What can hang from each mark
sapod: dupo mumoda voro
bedi: gedud
pego: pilel
voro: sapod
barel: gedud
pilel: gedud pego
mumoda: sapod
gedud: bedi pilel sapod

Known rows, with every way that one mark hangs from another
pego(pilel(gedud)): [ -4  -4  13  -2   2   2  -6  -4  -8   5  -2   3  17   4  -4 -12  -4   6
   9]
voro(sapod(dupo mumoda)): [-19  -3  29   2  17 -21   1 -16  -7 -11 -30 -16   5  19  32 -30  18  -9
  20]
pego(pilel): [  3 -16   7  -6  -2  -3   1   0 -11   8   2  -6  16  -4  -1   3   0  10
   5]
sapod(dupo voro): [  3 -20  25  -1  18   4   0 -18   1 -16 -14   4  12   7  29 -20  20 -10
   5]
barel(gedud(bedi pilel(pego))): [ 12  11  15  16  14 -10 -37 -14   9  -5   3 -28   8  23 -17 -26  48 -21
  -1]
gedud(sapod(mumoda)): [ 10  -4   7   7  20   5  16  11   4   0 -20  10  -6  -9  16  -8   5   8
   2]
mumoda(sapod(dupo voro)): [ -5 -22  36   4   6   1   5 -22  -9 -12 -18   2  23  -1  28 -22  28 -10
  14]
gedud(bedi pilel sapod): [  9  -1   1  14  20 -11   0  -7  13 -11  -6 -11 -17   1 -18 -10  18  -1
  -9]
pego(pilel(gedud(bedi))): [  1   4  19  -1   3  -6  -8  -9  -2  -3  -5  -9  10  15  -9 -17   0   2
  10]
bedi(gedud(sapod(voro))): [ 17   1   2   1  19  11  -1  -6   1   4   0  -4  -4 -15  30 -15  11  -2
  -7]
pego(pilel(gedud(bedi sapod))): [  9  -1  16   4  12  -1   5   0   2  -2  -6  -4  -1   9  -9 -12   0   7
   4]
barel(gedud(bedi)): [ 14  13  13  -1  17  -5  -8  -5  19   1  -1 -24  12  15  -4 -17  18 -12
  -6]
gedud(bedi pilel): [ -1   6   3   8  10 -18 -17 -17   8 -12  -4 -19  -6   9 -19 -15  18  -7
  -2]
gedud(bedi pilel sapod(mumoda voro)): [ 14 -14  19  17  43  -6  -6 -14  16 -14 -25  -6  -8  -4  15 -30  33  -3
  -3]
pilel(gedud(bedi sapod)): [  7  16  10  11  16   3   5   0  15 -12 -10   2 -17  14  -7 -17  -1  -4
  -1]
voro(sapod(dupo)): [-18  -5  19   0   7 -19   1 -16  -5  -9 -13 -19   1  19  18 -15  13 -12
  11]
bedi(gedud): [  4  21  -3  -4  -2  -2 -12  -8  -7   5   3 -14   2  -5  13 -13   4  -3
   3]
gedud(sapod(mumoda voro)): [ 16 -20  15   9  33  12  11   3   9  -2 -22  14  -2 -12  34 -14  14   4
  -1]
pego(pilel(gedud(bedi sapod(dupo)))): [  7  -3  28   2  16  -3   8  -6   1 -11 -16  -5   6  16  -1 -21   7   4
  10]
pilel(gedud(bedi sapod(dupo)) pego): [  9  18  34  21   6   6 -11  -8   2 -28 -14   0 -21  37  -3 -28  27 -13
  17]

Rows
[  8   1  25   6  20  -3   5   0   0  -2 -21  -3   4   9   4 -24   3   9
  12]
pego(pilel(gedud(bedi sapod(mumoda))))
[ 5 -8  9  2 11  7  7  5 -4  6 -4  9  8 -2 -2 -8 -3  9  3]
pego(pilel(gedud(sapod)))
[ 15   2   9  24   9  -7 -19  -6   3 -15  -1 -12 -25  13 -21  -9  37  -8
   1]
gedud(bedi pilel(pego) sapod)
[  5  13  11   9  30  -9  -4 -17  -5  -8 -23 -10   4  -8  26 -40  29  -1
   8]
bedi(gedud(pilel sapod(dupo mumoda)))
[ 12  -2  30  24  21  20 -18  -2  -1 -12 -16  19 -10  15  25 -30  28  -9
  14]
pilel(gedud(sapod(mumoda voro)) pego)
[ 13   5  20  27  19  -8 -19  -6   3 -16 -17 -10 -21  13  -5 -23  42  -3
  11]
gedud(bedi pilel(pego) sapod(mumoda))
[ 10   1  30  10  30   7   6 -14  15 -25 -21   5  -9  21  17 -33  14 -13
   3]
pilel(gedud(bedi sapod(dupo voro)))
[ 23 -13  17   6  46  11   5   5  18   7 -17   2  19  -7  32 -24  26  -8
 -10]
barel(gedud(sapod(mumoda voro)))
[  3 -16  37   2  31   2   0 -19   1 -17 -32   5  17   7  46 -36  25  -8
  14]
sapod(dupo mumoda voro)
[  8   0  10  17  30 -14  -1  -6  12 -12 -24  -9 -13   0  -2 -23  23   1
   0]
gedud(bedi pilel sapod(mumoda))
[ 12  21  30  26  12   5 -16   0   3 -18 -20   3 -22  29   2 -30  24  -7
  19]
pilel(gedud(bedi sapod(mumoda)) pego)
[ 13  -5  -4  10  34   0  -2   1  15   9  -2  -7  13  -8  -7 -13  27  -7
 -19]
barel(gedud(pilel sapod))
[  7  13  22  23  10  14 -13   6  -4  -9 -16  16 -13  17   9 -24  21  -3
  17]
pilel(gedud(sapod(mumoda)) pego)
[ 22  10  19   7  34  -2   6   6  23   2 -19 -16   6   8  10 -25  22  -5
  -5]
barel(gedud(bedi sapod(mumoda)))
[ 11  13  -2  17   4   0 -26  -7 -11  -1   6 -12 -13  -5   2 -18  33  -5
   2]
bedi(gedud(pilel(pego) sapod))
[ 17  -1   6  17  16   6 -31 -14  -7  -3   5  -7  -8  -7  16 -24  40 -10
  -1]
bedi(gedud(pilel(pego) sapod(voro)))
[ 13 -18  23  13  37  -8   1 -23  14 -26 -18  -9  -6   6   9 -27  36 -11
  -5]
gedud(bedi pilel sapod(dupo voro))
[ -1   6  14   9  19   9  13  -2   5 -13 -17  13  -4  11   9 -21   4  -4
   4]
pilel(gedud(sapod(dupo)))
[ 22   6  13  20  24  -3 -21  -4  14  -4   2 -21  -3  16 -17 -20  48 -16
  -7]
barel(gedud(bedi pilel(pego) sapod))
[  3  -7  17   4  18   5   8   6  -5   4 -19  10  11  -3  10 -18   0  13
  10]
pego(pilel(gedud(sapod(mumoda))))
